Every row comes from one small tree of marks. The marks that hang from a mark follow it in brackets, in the order of their numbers. Every link used is in the known rows. Which tree was each row made from?
Known rows:
z_934{z_494{z_247 z_290}}: [ 0 -1  0 -2  2 -1 -3 -6 -2  0 12 -3  0  1 -1  9 -1 -5 -9  3 -2 -1  0  0
  0]
z_50{z_494{z_247 z_290 z_934 z_951{z_311}}}: [  2   5  -8   8   0  -1  -4   2  -1   2  -6   1  -1   6   5  27   4 -20
  19  -5   3   0   3   0   4]
z_494{z_247 z_290 z_311}: [ 5  1  7 -9 -2 -2 -5 -6 -3  2 -5 -4  4 -3  1 27  7  2 -6  1  1 -4  1  1
  6]
z_508{z_925{z_288}}: [  1 -14  -1   0   0  -2   0  -3  -9  -3  24   0   1  -3  -9 -41   5   6
 -10  11  -2  -1  -2   2  -9]
z_934{z_494{z_311}}: [ -4   2  -1  -8   1  -1   3  -6  -2  -2  -3  -1   1   0  -5 -33  -3   0
  -4   6   0  -1  -1   1  -3]
z_311{z_494{z_247 z_290 z_951}}: [  0  -3   3  -3  -2  -2  -6  -4  -5   2 -18  -2  -7   5   3  28  -1  20
  -3  -1  -2   0   1   4   0]
z_934{z_494{z_247 z_290 z_311}}: [ 0  8  7 -9  1  0 -1 -6 -1  1  0 -4  3 -3 -1 25  0 -6 -6  0  0  0  0  0
  6]
z_925{z_288 z_494{z_247 z_311}}: [  3  -5  13 -11   0   2   6   5   3   0 -29  -4   4  -2 -14 -10  -5  13
 -14   2   0  -1  -2   0   2]
z_508{z_494{z_247 z_290 z_934} z_951{z_288{z_925}}}: [ -5   1   1   5   2   0  -1  -1  -2   1  10  -1  -2 -10  10  19   1 -21
  -2  -3  -2   1  -1  -1  -9]
z_508{z_494{z_247 z_290} z_925{z_288} z_951}: [ -3 -11  11   3   1  -2   0  -6 -13   1   9  -3  -5 -14  -3  23   7 -20
  -2   7  -2   6  -1  -1 -13]
z_288{z_925 z_951{z_311 z_494{z_290}}}: [  3 -15   1   6  -2   0   1  -3   8  -2  14  11   3   2  10 -16  -9  17
 -18   3   3   1  -4  -1   8]
z_288{z_494}: [  3 -11  -3  -3  -3  -4  -1  -5  -3  -2   7   0  -3   7 -10 -48  -4  23
 -10   8  -2  -1   2   2  -7]
z_934{z_494{z_247 z_290 z_311 z_951{z_288}}}: [ -3  12  -1  -7   4   5   0   0   1   2 -33  -3  -2  -5  -3  39   2  -3
   2  -7  -1   2   1  -1   6]
z_925{z_494{z_247 z_934}}: [  0  -1   2  -2  -1  -2   3   3   3   0   4  -4   2   5  -3 -21  -3   3
  -2   3  -2  -3   0   0  -4]
z_925{z_288 z_494{z_290 z_311 z_934 z_951}}: [  6  12  10  -8   0   4  -3   9   3  -1 -10   0   1   3  -9  -8  -3   1
  -5  -3   2  -1   0   0   8]
z_311{z_494{z_247 z_290 z_934 z_951{z_288{z_925}}}}: [  0   8  -1  -1   1   4  -4   4   3   1   2   1  -3   2  11  30  -5  15
  -6 -10  -3   0   1   3   3]
z_951{z_288 z_494{z_290 z_311 z_934}}: [ 3 10 -4 -6  3  2 -3  3  2 -1  9 -1  5 -6  0 -7  3 -7  7 -3  0  1 -4 -7
  7]
z_934{z_494}: [ -6  -6  -7  -1   1  -3   2  -6  -4  -3   9   0  -2   4  -5 -49  -4   2
  -6   9  -2  -2  -1   2  -8]
z_925{z_494}: [ -2 -15  -3  -2  -1  -3   1  -2   0  -2  -1  -1   0   5  -8 -53  -4  16
  -7   9  -3  -3  -4   2  -5]
z_925{z_494{z_247 z_290 z_311 z_934 z_951{z_288}}}: [  1  15   5  -6   2   5  -1   8   7   2 -25  -4   1  -2  -2  33   3   0
   8 -10   0   0   0  -2  10]
z_50{z_494{z_247 z_290 z_934 z_951}}: [  5   7  -2   0  -1  -2  -7   1  -7   2   2  -3  -4   9   6  27   1 -19
  15  -5   0  -1   3  -1   1]
z_508{z_925 z_951{z_494{z_247 z_290 z_311 z_934}}}: [ -2  10   9  -3   0  -1  -1  -4  -6   3  14  -2   2 -14   3  44  11 -17
  15  -1   1   7  -1  -7  -4]
z_951{z_494{z_934}}: [  1  -1  -7  -1   0  -3   0   0  -3  -2  14   0   1   5   0 -47  -1  -2
   4   6  -1  -1  -3  -5  -7]
z_50{z_494}: [  0 -15  -9  -1  -1  -5  -2  -4  -9  -3   7  -1  -3   7  -3 -44  -4  -4
   7   7  -2  -2  -1   1  -7]
z_934{z_494{z_290}}: [ -2  -3  -3  -1   1  -2  -5  -7  -3  -2  24   0  -1   2  -2 -25  -1  -3
  -9   7  -2  -1  -2   1  -1]
z_311{z_494{z_247 z_934}}: [ -4   1   2  -2  -2  -3   1  -1  -3   0   8  -3  -3   5   2 -12  -4  11
   0   2  -2  -3   1   3  -6]
z_508{z_494{z_934} z_925 z_951{z_288 z_311}}: [-16  -6 -12  16   4  -1   7  -3  -5  -1  12   2  -2 -15   0 -29  10 -25
  23   7   0   6  -2   1 -17]
z_288{z_494{z_247 z_290 z_311 z_934} z_925}: [ 11  13  12  -9  -4   1  -3   0   5   1  25   0   7   1   5  28  -5  10
 -17  -7   2  -2   5   0   9]

Write each row's tree:
[  3   3  -2  -7   2   3  -4   1  -4   2 -35  -4  -3  -2   0  45   3  -9
  16  -9  -1   2   1  -2   7]	z_50{z_494{z_247 z_290 z_311 z_951{z_288}}}
[  1   3   2  -8  -3  -2   1  -3  -4   2 -44  -3  -2   2  -1  17   6   8
   1   0   2  -3   3   1  -2]	z_494{z_247 z_311 z_951}
[ -3 -12  12   1   1   1   0   0  -5   0   7  -3  -2 -11 -12  14   4   4
  -7   4  -2   5  -2   1  -7]	z_508{z_925{z_288 z_494{z_247 z_290}} z_951}
[  3  -6   9 -10  -3   1   5   0   6   0 -14  -2   6  -1   0   0  -8  19
 -18   1  -1  -2  -2   2   2]	z_288{z_925{z_494{z_247 z_311}}}
[ 4 14 -3 -6  0  4 -6  3  4 -1  2  3  3 -1  8  9  3  0 -4 -9  1 -4  1  1
  7]	z_494{z_290 z_311 z_934 z_951{z_288{z_925}}}
[  5   9   7  -8   1   6   0   7  11   0  10  -1   9  -5   4  23  -4   4
 -11  -9  -1  -1  -2  -1  12]	z_951{z_288{z_925{z_494{z_247 z_290 z_311 z_934}}}}
[-2 -9 -1  4 -1 -2 -2 -5  2  1 -1  0  1 -1  2 14  0 18 -4  2  0  0 -1  5
  4]	z_951{z_311{z_494{z_247 z_290}}}
[ 6 11 17 -8 -2  0  2  1  2  2  3  2  1 -1  8 30 -2 -3 -1 -3  3  0  0 -6
 11]	z_288{z_951{z_494{z_247 z_290 z_311 z_934}}}
[ -6   0  -3   6  -1  -2   4   0   3   0   1   0   1   2   1 -12  -2  11
   3   2   1  -1   1   4  -3]	z_951{z_311{z_494{z_247 z_934}}}
[  3  15  -2  -6   2   3  -4   5  -3   2 -18  -3  -1   0   3  43   3 -20
  21 -12   0   1   2  -3   8]	z_50{z_494{z_247 z_290 z_311 z_934 z_951{z_288}}}
[ -1 -17  13  -3  -2   0   7   4   2  -3  -6   5  -4   6 -12 -58 -13  23
 -21   7  -1  -3  -3   3  -1]	z_925{z_288{z_951} z_494}
[ -8  -2  -5  13   0  -4  -2  -6  -4   0  11   3  -2  -6   3 -17   7 -27
  11   7   2   1   0   2  -9]	z_508{z_494{z_290 z_934} z_951{z_311}}
[  1  11   0  -8   3   7   0   0   5   1 -21   0   1  -4   4  43  -3   2
 -11 -10  -1   2   1   0   7]	z_934{z_494{z_247 z_290 z_311 z_951{z_288{z_925}}}}
[  1  -2  15   6  -1   4   6   9  11   0   6   5   3   2  -4  -1  -6   6
 -14  -1   3  -2   0   2  11]	z_925{z_288{z_951{z_311}} z_494{z_247 z_290 z_934}}
[  5  -6  -8  -1   2   3  -5   1  -2   0 -12   0  -3   3   7  32  -3  -2
   0  -9  -3   1   0   0   3]	z_50{z_494{z_247 z_290 z_951{z_288{z_925}}}}
[  0   3 -13   9   0  -1  -6   1  -2  -1   6   4  -1   8   3  -6   2 -18
  19  -2   3   0   2   1   3]	z_50{z_494{z_290 z_934 z_951{z_311}}}
[ -1   0   2   1  -1  -5   2  -3  -6   1   6  -5  -1   2   6 -13   0 -21
   3   7  -1  -2   1  -2 -10]	z_508{z_494{z_247 z_934}}
[  1  -1  -4   0  -1  -4   0   0  -7   0  12  -4  -1   7   2 -12  -2 -17
  12   1  -2  -2   1  -1  -5]	z_50{z_494{z_247 z_934}}
[ -2   4 -14   8   1   4   5   5   9   0 -19   3   2   1   6   3   3   4
  -2  -6   2  -3   2   2  -2]	z_494{z_247 z_934 z_951{z_288{z_925} z_311}}
[ -7  -3  -4   5   0  -4   3  -4  -9  -1  23   1  -3  -6  -1 -31   7  -9
  15   8  -1   6  -3  -4 -17]	z_508{z_925 z_951{z_494{z_934}}}
[ 3  2 10  6 -3  0  2  0  8  1 18  6  0  5  2 12 -5 12 -7 -2  4 -1  5  2
  9]	z_288{z_494{z_247 z_290 z_934} z_951{z_311}}
[  6  14  14  -9   0   4  -1  10   4   1 -22  -3   2   2  -7  26  -1  -1
  -6  -7   2  -1   1  -2   9]	z_925{z_288 z_494{z_247 z_290 z_311 z_934 z_951}}
[ -1  -8   2   2   0  -4   3  -7 -11   3 -12  -5  -5  -2   6  16   5 -11
   8   8  -2   5   1   0 -13]	z_508{z_494{z_247 z_951} z_925}
[ -4 -11  10   5  -3  -1   2  -4   4   1  -2   6  -3   1   6  17  -6  25
  -9   1   1   0   0   7   7]	z_288{z_951{z_311{z_494{z_247 z_290}}}}
[  0  -2 -15   7   3   4   8   5  11   0  -2   2   8  -4   5 -10  -2   2
  -4  -4   1   2  -3  -5  -1]	z_951{z_288{z_925} z_311 z_494{z_247 z_934}}
[ 2  4 -7  7  2  3 -1  3  9  1 11  0  4 -2 -5  9  3  6  1 -6  1  1  3 -1
  6]	z_951{z_288{z_494{z_247 z_290 z_934}} z_311}
[ -5   3 -17   9   3   2   4   6   1   1 -28   0  -2   3  -1   3   3 -14
  24  -6   1   2   2  -1  -2]	z_50{z_494{z_247 z_934 z_951{z_288 z_311}}}
[ 3  2  6 -1 -1 -1 -4  2  3  1 19 -4  3  4  0  3  0 -2 -4  0 -1 -3 -1 -1
  4]	z_925{z_494{z_247 z_290 z_934}}
[ -6   2 -20  10   2   1   2   4   4  -1 -19   4  -1   2  -3 -34   7   0
  12   0   2  -3   1   2  -4]	z_494{z_934 z_951{z_288 z_311}}
[ -2   3 -18  10   3   2  -5   5   1  -1  -2   3  -1   4   1  -6   4 -17
  23  -6   1   1   0   0   4]	z_50{z_494{z_290 z_934 z_951{z_288 z_311}}}
[  1  -2  13   7  -2   2  11   4   4  -1  22   6   0  -1  -6  -7  -5  14
 -10   2   3   4   5   2   0]	z_508{z_925{z_288{z_494{z_247 z_934} z_951{z_311}}}}
[  2   7  -4   1  -2  -3  -9  -1  -4  -1  11   1  -3   8   4 -10   6  -5
   3   1   0  -5   2   2   0]	z_494{z_290 z_934 z_951}
[  4   0   7   6  -4   1   0   0  11  -3  41  13   2   7   8 -19 -11  20
 -20  -1   4  -2   4   4   9]	z_288{z_494{z_290 z_934} z_925 z_951{z_311}}
[-10 -15 -11   4   4   0   4  -4  -8  -1  -2   0  -5 -13  -7 -29   8   3
  13   7  -4   8  -6  -4 -17]	z_508{z_925 z_951{z_288 z_494}}
[  0 -12 -10   5   0  -2   5  -3   2   1 -22  -1   4  -1  -3 -12   2   7
   0   6   2   2  -4  -4  -4]	z_951{z_311 z_494{z_247}}
